What can hang from each mark
z_206: z_476 z_778
z_545: z_691 z_778
z_167: z_476
z_476: z_167 z_713
z_778: z_206 z_545
z_656: z_476
z_713: z_476
z_691: z_206 z_545

Every row comes from one small tree of marks. The marks that hang from a mark follow it in brackets, in the order of their numbers. Every link used is in the known rows. Which tree was each row made from?
Known rows
z_545(z_691 z_778): [-1.82  2.01 -0.29  3.47 -1.91  2.35  3.89 -1.13  1.26  2.89 -1.52  1.66
  0.74  0.39  2.23 -4.14  2.43]
z_778(z_206(z_476) z_545(z_691)): [-0.76 -2.94  2.73  5.48 -1.80  3.91  0.76  0.09 -0.90  5.98 -0.17  0.90
  0.55  2.13  3.66 -4.82  2.25]
z_206(z_778): [-2.09  0.63 -0.17  2.11 -1.77  0.37  1.81 -0.65  0.31  0.79 -0.34 -1.07
  0.52 -0.82  1.66 -2.57  2.12]
z_778(z_545(z_691)): [-2.07  0.10  0.54  4.15 -0.45  2.68  2.05 -0.64 -0.69  3.41  2.21  0.38
  0.32  0.00  2.34 -3.73  0.82]
z_206(z_476(z_167 z_713) z_778(z_545(z_691))): [-1.17 -2.92  1.21  2.25 -2.55  0.62 -0.85 -0.08 -2.12  3.96 -0.63 -0.88
  0.00  1.32  2.59 -2.00  2.80]
z_691(z_206): [-1.48  2.42  0.08  0.47 -0.33  0.28  1.84  0.40  0.96  0.23 -0.67 -0.54
  1.11  0.40  1.44  0.09  0.82]
z_778(z_206(z_476(z_167 z_713)) z_545(z_691)): [ 0.24 -3.52  2.37  2.34 -0.87  1.96 -0.70  0.75 -1.81  5.75 -2.08  0.72
  0.17  2.78  3.11 -2.34  1.69]
z_691(z_206(z_476(z_167 z_713) z_778) z_545): [-2.68 -0.03  1.31 -1.75 -1.83  0.08 -0.40  0.04 -0.62  1.13 -1.39 -0.41
  2.20  1.08  2.70 -0.06  2.30]
z_206(z_476(z_167 z_713) z_778(z_545)): [-0.78 -2.59  1.13  0.76 -2.57 -0.34 -1.74  0.61 -2.65  2.23 -0.58 -1.39
 -0.81  0.81  1.47 -1.06  2.25]
z_545(z_778(z_206)): [-0.79  1.05  0.49  2.37 -1.67  2.17  3.40 -0.76  1.41  2.63 -2.97  1.39
 -0.21  0.43  2.27 -4.47  1.93]
z_713(z_476): [-0.58 -0.09  0.02 -0.15 -1.23 -0.49  0.43  3.09 -0.67  0.39 -1.14 -0.24
  1.14  0.68 -0.35  2.56  2.55]
z_545(z_691 z_778(z_206(z_476))): [-0.66 -0.64  1.67  4.66 -3.15  3.47  2.77 -0.54  1.11  5.14 -3.67  2.11
  0.96  2.33  3.44 -5.08  3.76]
z_691(z_206(z_476(z_167 z_713)) z_545(z_778)): [-2.00  1.70  1.17 -2.13 -1.94  0.74  0.55  0.41 -0.35  1.12 -2.35  1.47
  1.46  1.60  1.97 -0.45  1.98]
z_206(z_476(z_713) z_778(z_545(z_691))): [-1.91 -2.93  0.62  3.89 -3.26  1.10 -0.01 -0.67 -2.26  4.23  0.42 -0.32
 -0.17  0.94  2.12 -3.44  2.45]
z_691(z_545(z_778(z_206(z_476(z_713))))): [-1.82 -0.10  1.13  0.34 -2.18  1.97  1.17 -0.07 -0.85  2.95 -2.53  2.83
  0.90  1.18  1.92 -3.91  1.73]
z_167(z_476): [ 0.11  2.68  0.76  0.33 -0.32 -1.01 -0.47  3.25 -1.16  0.39 -2.58 -0.32
  1.24  0.40  0.47  1.44  0.66]
z_691(z_206(z_476)): [-0.79  1.03  1.32  0.97 -2.05  0.35  0.03  1.63 -0.13  0.70 -1.39 -0.41
  1.18  1.79  1.16  0.62  2.06]
z_656(z_476(z_713)): [-0.21 -0.45 -0.66 -1.55  1.36 -3.10 -0.61  2.56 -2.22  1.37 -2.55 -0.35
  1.56  0.28 -0.15  1.66  0.70]

Which tree is each row?
[-1.92 -1.38  0.52  1.96 -2.89  0.37  0.29 -0.58 -1.16  2.32  0.35 -1.38
 -0.30  0.72  2.05 -1.57  1.72] | z_691(z_206(z_476(z_713) z_778(z_545)))
[-2.28  2.81 -0.23  3.24 -1.82  2.56  4.86 -1.83  2.60  2.89 -1.54  1.09
  1.19  0.71  3.19 -3.57  2.39] | z_545(z_691(z_206) z_778)
[-0.76  1.09  0.55  0.85 -2.50  0.81  1.83 -0.07  0.75  3.09 -3.92  1.02
  0.97  2.56  2.45 -0.81  3.01] | z_545(z_691(z_206(z_476(z_167 z_713))) z_778)
[-0.38 -1.16  0.88  3.19 -2.83  2.03  2.12 -0.40  0.16  5.23 -4.51  2.38
  0.35  2.57  2.54 -4.08  2.92] | z_545(z_691 z_778(z_206(z_476(z_713))))
[-1.07  0.13  0.50  1.19 -1.51  0.10  0.51  0.83 -0.39  2.85 -2.28  0.57
  1.60  2.46  1.58  0.40  1.84] | z_545(z_691(z_206(z_476(z_713))))
[-2.15  0.36  1.92  1.87 -2.51  3.36  1.85 -0.21  0.08  2.85 -1.75  2.54
  1.47  0.97  2.81 -4.97  2.52] | z_691(z_545(z_778(z_206(z_476))))
[-3.35 -0.02  0.75 -0.24 -2.46  0.51  0.31 -0.44 -0.75  1.39 -0.40  0.09
  2.07  0.70  2.29 -1.28  2.03] | z_691(z_206(z_476(z_713) z_778) z_545)
[-3.02  0.55  2.22  0.01 -2.14  1.62  0.37 -0.14  0.45  1.01 -0.45 -0.73
  2.82  0.75  3.64 -1.29  3.24] | z_691(z_206(z_476(z_167) z_778) z_545)
[-0.48  0.48  0.46 -0.78 -1.67 -1.23 -0.73  1.76 -1.19  0.76 -2.36 -0.07
  0.57  2.09  0.25  1.80  1.21] | z_691(z_206(z_476(z_713)))
[-1.26  0.58  0.55  4.23 -1.63  3.37  4.43 -1.68  2.07  4.67 -3.02  2.01
  0.85  1.09  3.66 -5.65  2.59] | z_545(z_691 z_778(z_206))
[-1.68  1.54  0.83  3.67 -3.32  2.61  3.20 -0.67  1.62  3.31 -2.18  1.14
  1.31  1.98  2.95 -3.06  3.54] | z_545(z_691(z_206(z_476)) z_778)
[-4.34  1.88  0.44  0.98 -1.11  2.01  2.88 -1.89  1.42  0.82  1.23 -0.39
  2.59 -0.97  3.52 -3.02  1.64] | z_691(z_206(z_778) z_545)
[-1.32 -0.49  2.07  3.03 -1.15  2.57  0.68  0.27 -0.32  3.61  0.71 -0.53
  1.06  1.66  3.36 -1.62  2.12] | z_778(z_545(z_691(z_206(z_476(z_167)))))
[-1.14 -1.98  2.12  2.63 -2.92  1.39 -0.92  0.49 -1.51  2.10  0.47 -1.76
 -0.14  0.47  2.49 -2.44  3.22] | z_206(z_476(z_167) z_778(z_545))
[-2.22 -0.83  1.46  3.67 -3.20  1.93  1.11 -0.69 -0.11  2.26  1.35 -1.72
  0.34  0.43  2.97 -2.83  2.66] | z_691(z_206(z_476 z_778(z_545)))
[-1.85 -1.99  1.51  4.30 -3.62  1.85 -0.06 -0.07 -1.66  2.43  1.52 -1.16
 -0.30  0.10  2.09 -3.83  2.84] | z_206(z_476 z_778(z_545))
[-3.05 -0.77  0.24  5.22 -1.74  2.81  2.84 -2.22  0.15  3.67  2.26 -0.84
  0.37 -0.93  3.46 -5.37  2.08] | z_206(z_778(z_545(z_691)))
